What can hang from each mark:
fefer: dodivip metaf nite
nite: fefer
nifi: dodivip dunan fefer nite
dunan: fefer metaf nifi
metaf: dodivip

Each row was made from one small tree. Brackets hold a mark, then the marks that hang from it, in alphabetical order. Every link used is in the known rows. Write each row's tree.
Known rows:
(dunan fefer (metaf dodivip)): [ 3.358  2.003  0.891 -0.488  1.398  2.829  1.487 -4.158  2.545 -0.021
  2.128  2.948 -2.006  0.935 -1.564  0.551 -3.357 -2.357]
(dunan fefer metaf nifi): [ 2.555  1.027 -0.564  1.263  4.570  1.988 -1.125 -4.707 -0.063  0.553
  1.617 -0.589 -0.145  1.445  0.417  1.843 -2.757  0.147]
(metaf dodivip): [ 0.907  2.104  0.742 -0.183 -0.774  1.108  1.533 -0.796  0.850 -2.752
  0.709  2.226 -1.337  2.054 -2.287  0.615 -2.756 -2.119]
(nifi nite): [-1.071  2.413  2.874  1.024 -0.356 -0.833  2.026  0.045 -1.340 -1.476
 -0.132 -1.600 -0.222  1.119 -3.658  1.233 -0.145  1.415]
(fefer dodivip nite): [ 1.250  3.597 -0.593  2.357 -0.426  1.216 -1.823 -0.333 -2.397 -0.706
 -1.323  0.542 -2.099  4.446 -0.124 -0.896 -6.067  1.982]
(nifi dodivip): [-1.072 -0.407 -0.090  0.350  0.977  2.262  1.619 -2.166 -1.191 -3.654
 -0.079 -0.818  0.343  2.034  0.013  0.826 -1.081  0.189]
(nifi dunan nite): [-1.658  2.230  2.275  0.986  0.628 -0.856  2.744 -0.180 -1.921 -0.891
 -0.163 -2.739  1.814  1.373 -3.767  1.182  1.567 -0.507]
(dunan (fefer nite) metaf nifi): [ 3.066  0.989 -3.001  0.295  4.417 -0.014 -2.772 -3.286 -0.092  1.833
  2.281 -0.188 -1.258  3.744  0.398  1.432 -4.975 -0.384]
(dunan fefer nifi): [-0.845  2.727 -0.483  2.638  2.516  1.663 -2.206 -3.913 -1.665 -1.183
  1.069 -2.102 -0.282  2.163 -0.465  0.943 -1.350  0.652]
(nite fefer): [ 1.114  1.141 -2.115  1.846  1.786 -0.028 -0.178 -2.409 -2.606 -1.222
 -0.293 -0.105  0.651  0.987  0.928  0.594  1.824 -0.266]
(nite (fefer metaf)): [ 2.288  2.380 -2.899  1.652  1.108  0.679 -0.622 -2.342 -5.461  0.397
 -0.071  1.603  0.158  0.400  0.834  0.478  1.061 -0.749]
(dunan fefer (metaf dodivip) nifi): [ 3.484  1.662  0.335 -0.217  4.325  2.593 -0.011 -4.780  2.351  0.736
  3.378  1.647 -1.391  2.196 -0.932  1.282 -4.404 -2.984]
(nifi dunan fefer nite): [-3.235  4.249  3.507  1.837 -0.008 -0.844  3.424 -2.091 -1.019 -0.237
 -0.436 -3.006  1.178 -0.156 -3.581  0.501  4.412 -1.100]
(nifi dunan (fefer metaf) nite): [-1.977  5.608  2.690  1.807 -0.564 -0.115  2.832 -2.106 -4.052  1.272
 -0.300 -1.286  0.614 -0.711 -3.618  0.254  3.654 -1.583]
(nifi dodivip dunan (nite fefer)): [-1.644  0.290  0.540  0.451  4.304  0.073  3.404 -3.000 -2.102 -0.071
  1.322 -3.767  2.569  1.629 -1.005  0.026  4.738 -2.742]
(dunan (fefer dodivip) metaf): [ 3.162  3.579  1.943  3.000  2.172  4.829 -0.264 -4.958 -0.686  0.798
 -0.412  0.972 -1.680  0.992  0.660 -0.478 -4.433  2.151]

Write each row's tree:
[-0.332  0.628  3.272 -0.021  5.413  1.100  3.603 -4.376  1.339  1.056
  2.522 -2.343  0.113  0.621 -0.780  1.623  0.260 -1.131] | (dunan metaf (nifi dodivip fefer nite))
[ 1.654  6.617 -0.883  3.274 -1.010  3.169 -3.318 -2.796 -5.141  1.669
 -0.404  1.359 -3.410  3.405 -0.478 -1.961 -5.903  1.627] | (dunan (fefer dodivip metaf nite))
[-0.265  4.265 -0.418  2.464  0.925  1.262 -0.969 -3.324 -4.080  0.146
  0.258  0.199 -0.431  0.339  0.050  1.113 -0.361 -0.606] | (dunan (nifi (fefer metaf)))
[ 1.172  6.532  1.321  4.309 -0.707  5.118 -1.703 -4.208 -5.100  0.558
 -1.076  1.051 -2.216  1.076 -0.359 -1.483 -3.752  2.057] | (dunan (fefer dodivip metaf))
[ 3.233  3.131 -1.982  0.227  0.890  1.344  0.535 -2.472 -2.970  0.371
  1.733  3.625 -1.156  1.082 -0.553 -0.274 -0.491 -3.993] | (nite (fefer (metaf dodivip)))
[ 3.558  0.185  0.009 -1.513  2.359  1.344  3.167 -1.962  1.688 -0.424
  1.406  2.459  0.845  1.515 -1.503  1.656 -2.581 -4.530] | (nifi (dunan (metaf dodivip)))
[ 2.494  4.882 -1.329  2.236 -1.087  1.937 -2.246 -0.384 -5.427  0.732
 -1.136  2.240 -2.495  3.799 -0.175 -0.922 -6.859  1.402] | (fefer dodivip metaf nite)
[ 0.290  1.651  0.135  0.430  2.748  0.983  2.428 -2.823 -4.556  0.963
  1.726 -0.850  0.065  0.785 -0.950 -0.259  2.309 -1.446] | (nifi dodivip (nite (fefer metaf)))
[-0.932  0.713  3.383 -0.395  3.556  1.134  5.592 -4.255  1.083  0.739
  1.131 -2.271  1.388 -0.392 -1.648  0.904  3.122 -2.526] | (nifi dodivip (dunan metaf) fefer nite)
[-1.671  6.272  4.551  4.018  0.976  2.896  1.115 -3.566 -2.357  1.019
 -0.440 -3.352 -0.110  2.011 -3.067 -1.456 -0.225  1.088] | (nifi (dunan (fefer dodivip)) nite)
[-0.537  6.353  4.059  0.450 -1.951  0.672  3.432 -1.739 -0.847  0.817
  1.598  2.040 -2.600 -0.293 -4.722 -0.233  0.418 -2.872] | (nifi (fefer (metaf dodivip)) nite)
[ 0.995  4.281 -2.961  1.220 -1.376  0.613 -2.822 -1.912 -4.312  0.602
  0.695  1.141 -2.479  2.532 -1.395 -0.143 -3.237  0.083] | (dunan (fefer metaf nite))
[ 0.737  5.110  0.557  0.825  0.759  1.965  0.252 -3.270 -1.551  0.204
  1.948  2.299 -1.820  1.072 -1.297  0.452 -1.838 -3.801] | (dunan (nifi (fefer (metaf dodivip))))
[-2.053  6.689  5.950  3.996 -0.587  1.984  2.212 -2.651 -1.321  0.271
 -1.338 -1.597 -1.896  0.434 -2.504 -1.281 -0.034  2.299] | (nifi (fefer dodivip) nite)
[-0.349  5.605  0.688  3.305 -1.143  1.326 -1.239 -2.302 -1.583  0.027
 -1.562  0.298 -2.699  2.875  0.313 -1.624 -3.193  1.491] | (nifi (fefer dodivip nite))
[ 2.962  4.601 -0.910  3.651  1.393  3.373 -1.232 -3.309 -6.270  1.372
 -0.993  1.763 -0.761  1.196  1.811 -1.356 -1.537  0.549] | (nite (fefer dodivip metaf))
